What can hang from each mark:
J_122: J_143 J_805
J_462: J_188 J_701
J_151: J_208 J_805
J_805: J_122 J_170 J_322 J_701
J_208: J_151
J_188: J_462
J_143: J_122
J_170: J_805
J_701: J_462 J_805

Each row was made from one small tree. The marks that hang from a mark follow it in brackets, in the order of their numbers. Every link used is in the known rows. Write each row's tree.
Known rows:
J_701{J_805{J_122 J_322}}: [-1.63 -1.24  1.58 -0.31 -1.03 -0.71 -2.76 -0.63  1.56  0.29 -0.65 -0.02
  1.66  1.05 -1.11  1.18  1.77  0.26 -0.43  3.39 -0.21  0.35 -1.53]
J_151{J_208 J_805{J_122 J_170 J_322 J_701{J_462{J_188}}}}: [-0.47  1.91  1.80  2.00 -4.09  0.48 -0.59 -0.45  1.78 -3.90  0.73 -0.29
  0.82 -1.04  0.91  2.16 -3.55  0.54 -1.55  7.92  0.74  1.86 -4.43]
J_143{J_122}: [ 0.50 -0.43 -0.86  1.34 -0.66 -0.24 -1.04 -0.42 -0.36  1.00 -0.67 -0.23
 -0.10 -0.61 -0.50  1.17  0.15 -1.03  0.08 -0.02  0.01 -1.86  1.22]
J_805{J_122 J_170 J_322 J_701}: [-1.57 -0.05  1.92 -0.01 -0.72 -0.62 -1.71 -1.08  2.29 -0.67  0.05  0.15
  2.25 -1.31  0.49  2.98 -0.61  0.13 -0.51  6.47  0.49  0.37 -3.76]
J_462{J_188 J_701{J_805{J_122 J_170 J_322}}}: [-2.16  0.26  2.98  0.80 -2.02 -0.64 -1.94 -1.46  0.79 -1.82 -0.36  0.14
  0.95  1.20 -2.44 -0.54 -0.21 -1.26 -0.56  7.15  0.04  2.05 -2.98]
J_701{J_462}: [-0.03  0.76  0.31  0.64 -0.66  0.04  0.92  0.13 -0.14 -0.58  0.77  0.03
 -0.16  0.19 -0.57 -0.77 -0.26 -0.35 -0.07  1.16  0.10  0.39  0.00]
J_462{J_188 J_701{J_805}}: [-0.44  0.93  1.90  0.25 -0.72 -0.37  0.79 -0.37 -0.76 -1.16 -0.10  0.23
 -0.86  1.75 -2.90 -2.60  0.95 -0.91  0.22  1.99 -0.38  1.63  0.30]
J_143{J_122{J_805{J_322}}}: [-0.06 -0.10 -1.01  2.08  0.04 -0.71 -1.74 -0.80  0.15  1.64 -0.32  0.90
  0.71 -1.28  0.34  3.42 -0.84 -1.73 -0.55  1.73  0.07 -1.92  0.37]
J_170{J_805{J_122}}: [-0.09 -0.90  0.28  0.72  0.34 -0.31 -2.38 -0.40  2.25  0.41 -0.64  0.23
  0.87 -0.97  0.70  0.39  0.53 -0.21  0.27  1.27  0.38  0.86 -1.31]
J_151{J_208 J_805}: [ 0.89  0.28 -1.17  0.96 -2.51  0.93 -0.48  0.66  0.34 -1.73 -0.27 -0.42
 -0.57 -0.19  1.91  1.27 -1.65  1.86 -1.12 -0.98  0.40  0.02 -0.93]
J_188{J_462{J_701}}: [-0.45  1.51  0.96  1.19 -1.02  0.16  2.16 -0.23 -1.29 -1.56  0.38 -0.17
 -0.72  0.43 -2.10 -2.54 -2.05 -1.06  0.25  1.39 -0.08  1.78  0.08]
J_170{J_805{J_122 J_322 J_701{J_462}}}: [-0.87  0.71  1.93  0.93 -0.40 -0.71 -1.11 -0.51  3.11 -0.81  0.73  0.63
  1.83 -1.50  0.48  2.01 -0.58  0.35 -0.11  6.11  0.76  1.81 -2.92]
J_208{J_151{J_805}}: [ 1.12  0.15 -1.91  0.94 -2.55  0.73 -0.51  0.25  0.31 -2.00  0.28 -0.22
 -0.25  0.75  2.15  0.42 -1.34  1.91 -1.23 -1.69  0.11 -0.42 -0.95]
J_151{J_208 J_805{J_122 J_170 J_322}}: [-0.71 -0.42 -0.04  1.50 -3.88  0.68 -3.32 -0.38  1.81 -2.38 -0.52 -0.49
  1.30 -0.71  2.27  3.36 -2.85  1.70 -1.85  4.15  0.81  0.57 -4.15]
J_188{J_462{J_701{J_805{J_122{J_143} J_170}}}}: [-1.54 -0.36  1.50  2.35 -1.59 -1.20  0.20 -0.94 -0.21  0.40 -1.28 -0.19
  0.85  0.19 -3.53 -1.13  1.77 -2.10  0.07  3.96 -0.26 -0.29 -1.01]
J_122{J_143 J_805{J_170}}: [ 0.00 -0.36 -1.21  2.14  1.26 -1.14  0.05 -0.49  0.12  2.36 -0.62  1.18
  0.60 -1.95  0.47  2.33  1.27 -2.09 -0.41  1.00  0.08 -2.44 -0.45]
J_122{J_143 J_805{J_322 J_701{J_462}}}: [-0.02  1.21  0.37  2.14  0.48 -1.29  2.15 -0.34  0.53  1.62  0.74  1.44
  1.13 -2.10 -0.10  2.67  0.50 -1.82 -0.50  4.10  0.21 -1.53 -0.43]
J_151{J_208 J_805{J_122 J_322 J_701{J_462}}}: [ 0.10  1.03  0.94  1.35 -3.86  0.54 -0.48  0.15  1.94 -2.58  0.67 -0.33
  1.10 -0.81  1.44  2.33 -2.37  1.73 -1.33  5.00  0.78  0.74 -2.98]
J_208{J_151{J_805{J_322}}}: [ 0.24  0.27 -1.28  1.02 -3.36  0.70 -1.08 -0.10  0.62 -2.42  0.52 -0.03
  0.52  0.79  2.38  1.61 -2.61  2.36 -1.82  0.48  0.32  0.25 -2.17]
J_151{J_805{J_322}}: [-0.85  0.61 -0.39  0.63 -2.44  0.29 -1.06  0.12  0.81 -1.32  0.09 -0.16
  0.20  0.54  1.37  1.28 -2.02  1.77 -1.42  0.89  0.21  0.70 -1.58]
J_462{J_188 J_701{J_805{J_122{J_143} J_170 J_322}}}: [-1.75 -0.17  2.47  2.16 -2.41 -1.11 -1.21 -1.53  0.26 -0.19 -1.11  0.21
  1.02  0.42 -2.87 -0.20  0.76 -2.11 -0.56  6.98  0.06  0.29 -2.14]
J_151{J_208 J_805{J_170 J_322 J_701}}: [-0.58  1.26  0.16  0.87 -2.63  0.25 -0.74  0.06  1.74 -2.83  0.29  0.12
  1.11 -1.46  2.57  4.65 -2.62  2.95 -1.74  4.35  0.70  0.77 -4.28]

Which tree is each row?
[-0.48  2.40  1.91  0.72 -0.16 -0.42  2.05 -0.42  0.36 -2.10  1.22  0.26
 -0.04 -0.75 -1.01  0.06 -0.87 -1.04 -0.02  5.48  0.11  1.46 -1.90] : J_805{J_170 J_701{J_462{J_188}}}
[-1.86 -0.04  2.10  2.16 -2.19 -1.23 -0.90 -1.09  0.62 -0.13 -0.57  0.15
  1.37  0.26 -2.66  0.72  1.56 -2.10 -0.76  7.26 -0.02  0.13 -2.10] : J_701{J_462{J_188} J_805{J_122{J_143} J_170 J_322}}
[ 0.45 -0.10 -0.54  0.87 -2.39  0.17 -1.63 -0.58  2.25 -2.14  0.12 -0.27
  1.27 -0.54  2.42  1.98 -0.83  1.50 -1.12  2.46  0.42 -0.74 -3.52] : J_208{J_151{J_805{J_122 J_170 J_701}}}
[-1.01 -0.75  0.83  0.79 -0.41 -0.38 -3.23 -0.72  2.70 -0.06 -0.44  0.38
  1.63 -0.92  1.01  1.89 -0.68  0.36 -0.34  3.56  0.65  1.55 -2.50] : J_170{J_805{J_122 J_322}}
[-0.96  1.14  2.34  2.26 -1.84 -0.94  0.78 -1.20  0.93 -0.53  0.20  0.27
  1.52 -1.62 -1.43  1.22 -0.87 -2.40 -0.48  8.76  0.46 -0.01 -2.72] : J_805{J_122{J_143} J_170 J_322 J_701{J_462{J_188}}}
[-2.48 -0.17  2.04  2.43 -2.44 -1.22 -0.52 -1.25  0.04 -0.14 -1.08  0.00
  1.62  0.15 -3.25  0.16  0.48 -1.78 -0.56  6.21 -0.05  0.52 -2.20] : J_188{J_462{J_701{J_805{J_122{J_143} J_170 J_322}}}}
[ 0.16  0.28 -1.08  1.17 -2.54  0.70 -1.18  0.32  0.72 -2.25 -0.39 -0.29
 -0.07 -0.69  2.26  2.49 -1.79  2.08 -1.41  0.68  0.49  0.13 -2.48] : J_151{J_208 J_805{J_170}}
[-1.08 -1.12  1.67  1.51 -2.19 -1.03 -1.14 -0.95  0.36  1.13 -1.17  0.16
  1.37  0.64 -2.35  0.01  1.95 -1.30 -0.36  4.06  0.06 -0.85 -0.71] : J_462{J_701{J_805{J_122{J_143} J_322}}}
[ 0.99  0.01  0.02  0.74 -2.38  0.59 -0.81  0.35  1.77 -1.41 -0.36 -0.54
  0.48 -1.10  1.77  1.71 -0.95  1.52 -0.70  1.44  0.45 -0.31 -1.84] : J_151{J_208 J_805{J_122 J_701}}
[-1.12 -0.56  1.37  1.40 -1.03 -1.08 -0.88 -1.12  1.57  0.93 -0.62  0.22
  2.39 -2.08  0.03  3.37  0.30 -0.86 -0.53  6.32  0.50 -1.42 -2.90] : J_805{J_122{J_143} J_170 J_322 J_701}
[-0.72  1.32  0.54  2.39  0.54 -1.51  1.48 -0.68  1.01  1.11  0.66  1.54
  1.63 -2.59  0.19  3.91  0.26 -1.63 -0.79  5.78  0.36 -1.45 -2.06] : J_122{J_143 J_805{J_170 J_322 J_701{J_462}}}
[-0.41 -0.89 -0.63  2.85 -4.27  0.21 -2.56 -0.44  1.28 -0.86 -1.26 -0.34
  1.48 -1.59  1.89  3.78 -1.74  0.64 -1.93  3.96  0.88 -1.30 -3.34] : J_151{J_208 J_805{J_122{J_143} J_170 J_322}}
[-0.31  2.61  1.62  1.21  0.53 -0.66  2.13 -0.45  0.50 -0.84  1.63  1.37
  0.28 -1.01 -0.57  0.94 -1.45 -1.81 -0.31  5.46  0.06  1.30 -1.18] : J_122{J_805{J_322 J_701{J_462{J_188}}}}
[-0.47 -0.56  0.97  1.66 -0.17 -1.21 -1.25 -0.75  2.69  1.44 -0.78  0.72
  2.17 -2.61  0.69  3.13  0.86 -0.45 -0.09  4.83  0.70 -0.33 -2.11] : J_170{J_805{J_122{J_143} J_322 J_701}}
[-0.04  0.33 -0.29  2.84 -4.11 -0.31 -0.49 -0.75  1.83 -1.74  0.37  0.04
  1.98 -1.07  1.60  2.86 -1.15  0.66 -1.80  5.84  0.76 -1.43 -3.81] : J_208{J_151{J_805{J_122{J_143} J_170 J_322 J_701{J_462}}}}
[-0.49  0.98  0.56  0.22  1.49 -0.82  0.41 -0.44  1.24  0.61  0.75  1.36
  1.20 -1.53  0.89  3.05 -0.42 -0.31 -0.37  3.06  0.10 -0.16 -1.34] : J_122{J_805{J_322 J_701}}
[ 0.22  2.34  1.74  0.48 -0.17 -0.21  2.88 -0.05  0.02 -1.49  1.27  0.23
 -0.45 -0.32 -1.40 -1.16 -0.74 -1.18  0.36  3.76 -0.02  1.33 -0.24] : J_805{J_701{J_462{J_188}}}
[-2.34 -1.17  1.72 -0.15 -1.04 -0.98 -3.41 -0.97  1.93 -0.22 -0.72  0.02
  2.13  0.66 -0.75  2.32  1.58  0.34 -0.78  5.01  0.00  0.50 -3.15] : J_701{J_805{J_122 J_170 J_322}}
[-1.15  1.84  1.10  1.09  0.71 -1.01  0.67 -0.59  1.58 -0.45  1.42  1.47
  1.50 -1.78  0.64  3.38 -0.70 -0.64 -0.74  5.95  0.34  0.28 -2.84] : J_122{J_805{J_170 J_322 J_701{J_462}}}
[-1.32  1.20  2.42  0.38 -1.43 -0.45  0.08 -0.68 -0.52 -1.70  0.11  0.40
 -0.17  1.75 -2.67 -1.30 -0.29 -0.49 -0.38  4.26 -0.20  2.27 -0.93] : J_462{J_188 J_701{J_805{J_322}}}
[-1.49 -0.52  1.44  0.32 -0.93 -0.88 -1.86 -0.54  1.53 -0.35 -0.18 -0.12
  1.23  0.90 -1.60  0.23  2.56 -0.49 -0.26  3.95 -0.09  0.17 -1.91] : J_701{J_462 J_805{J_122 J_170}}
[-0.64  0.46 -0.53  1.29 -3.32  0.65 -1.83  0.01  0.99 -2.81 -0.07 -0.08
  0.69 -0.69  2.45  3.81 -3.02  2.60 -2.03  2.92  0.72  0.89 -3.79] : J_151{J_208 J_805{J_170 J_322}}
[-1.59 -0.38  1.86  0.22 -1.75 -0.68 -1.78 -0.45  1.41 -0.31  0.09 -0.06
  1.50  1.30 -1.72  0.50  1.48 -0.02 -0.47  4.41 -0.05  0.79 -1.51] : J_701{J_462 J_805{J_122 J_322}}
[-1.61 -0.18  1.95  2.26 -2.41 -1.05  0.24 -0.90 -0.45  0.39 -1.01 -0.06
  1.11  0.60 -3.66 -1.09  0.76 -1.72 -0.24  4.45 -0.18  0.38 -0.61] : J_188{J_462{J_701{J_805{J_122{J_143} J_322}}}}
[-0.27 -0.30  0.08  2.38 -3.52 -0.15 -1.38 -0.41  1.92 -0.81 -0.91 -0.21
  1.84 -2.31  1.92  4.63 -1.36  1.08 -1.64  5.37  0.82 -1.36 -3.84] : J_151{J_208 J_805{J_122{J_143} J_170 J_322 J_701}}
[-1.90 -1.64  1.12  1.15 -1.38 -1.41 -2.61 -0.98  1.35  1.41 -1.41  0.19
  2.29 -0.27 -1.25  2.67  2.61 -0.51 -0.80  4.86  0.03 -1.31 -2.29] : J_701{J_805{J_122{J_143} J_170 J_322}}
[-0.56 -1.16  0.26  2.16 -0.71 -0.85 -2.31 -0.75  2.04  1.51 -1.12  0.49
  1.74 -1.66  0.61  2.18  0.29 -0.70 -0.39  3.35  0.66 -0.19 -1.59] : J_170{J_805{J_122{J_143} J_322}}
[-1.06  0.96  1.46  0.57 -0.71 -0.55  1.43 -0.15 -0.95 -1.06 -0.05 -0.01
 -0.40  1.46 -3.28 -2.30  0.81 -0.40  0.27  1.32 -0.56  1.78  0.19] : J_188{J_462{J_701{J_805}}}
[-0.58 -0.63 -0.70  1.39 -3.77  0.49 -3.31 -0.86  1.95 -2.60  0.04 -0.28
  1.58  0.31  2.60  2.34 -2.52  1.66 -1.97  3.28  0.59 -0.01 -4.24] : J_208{J_151{J_805{J_122 J_170 J_322}}}
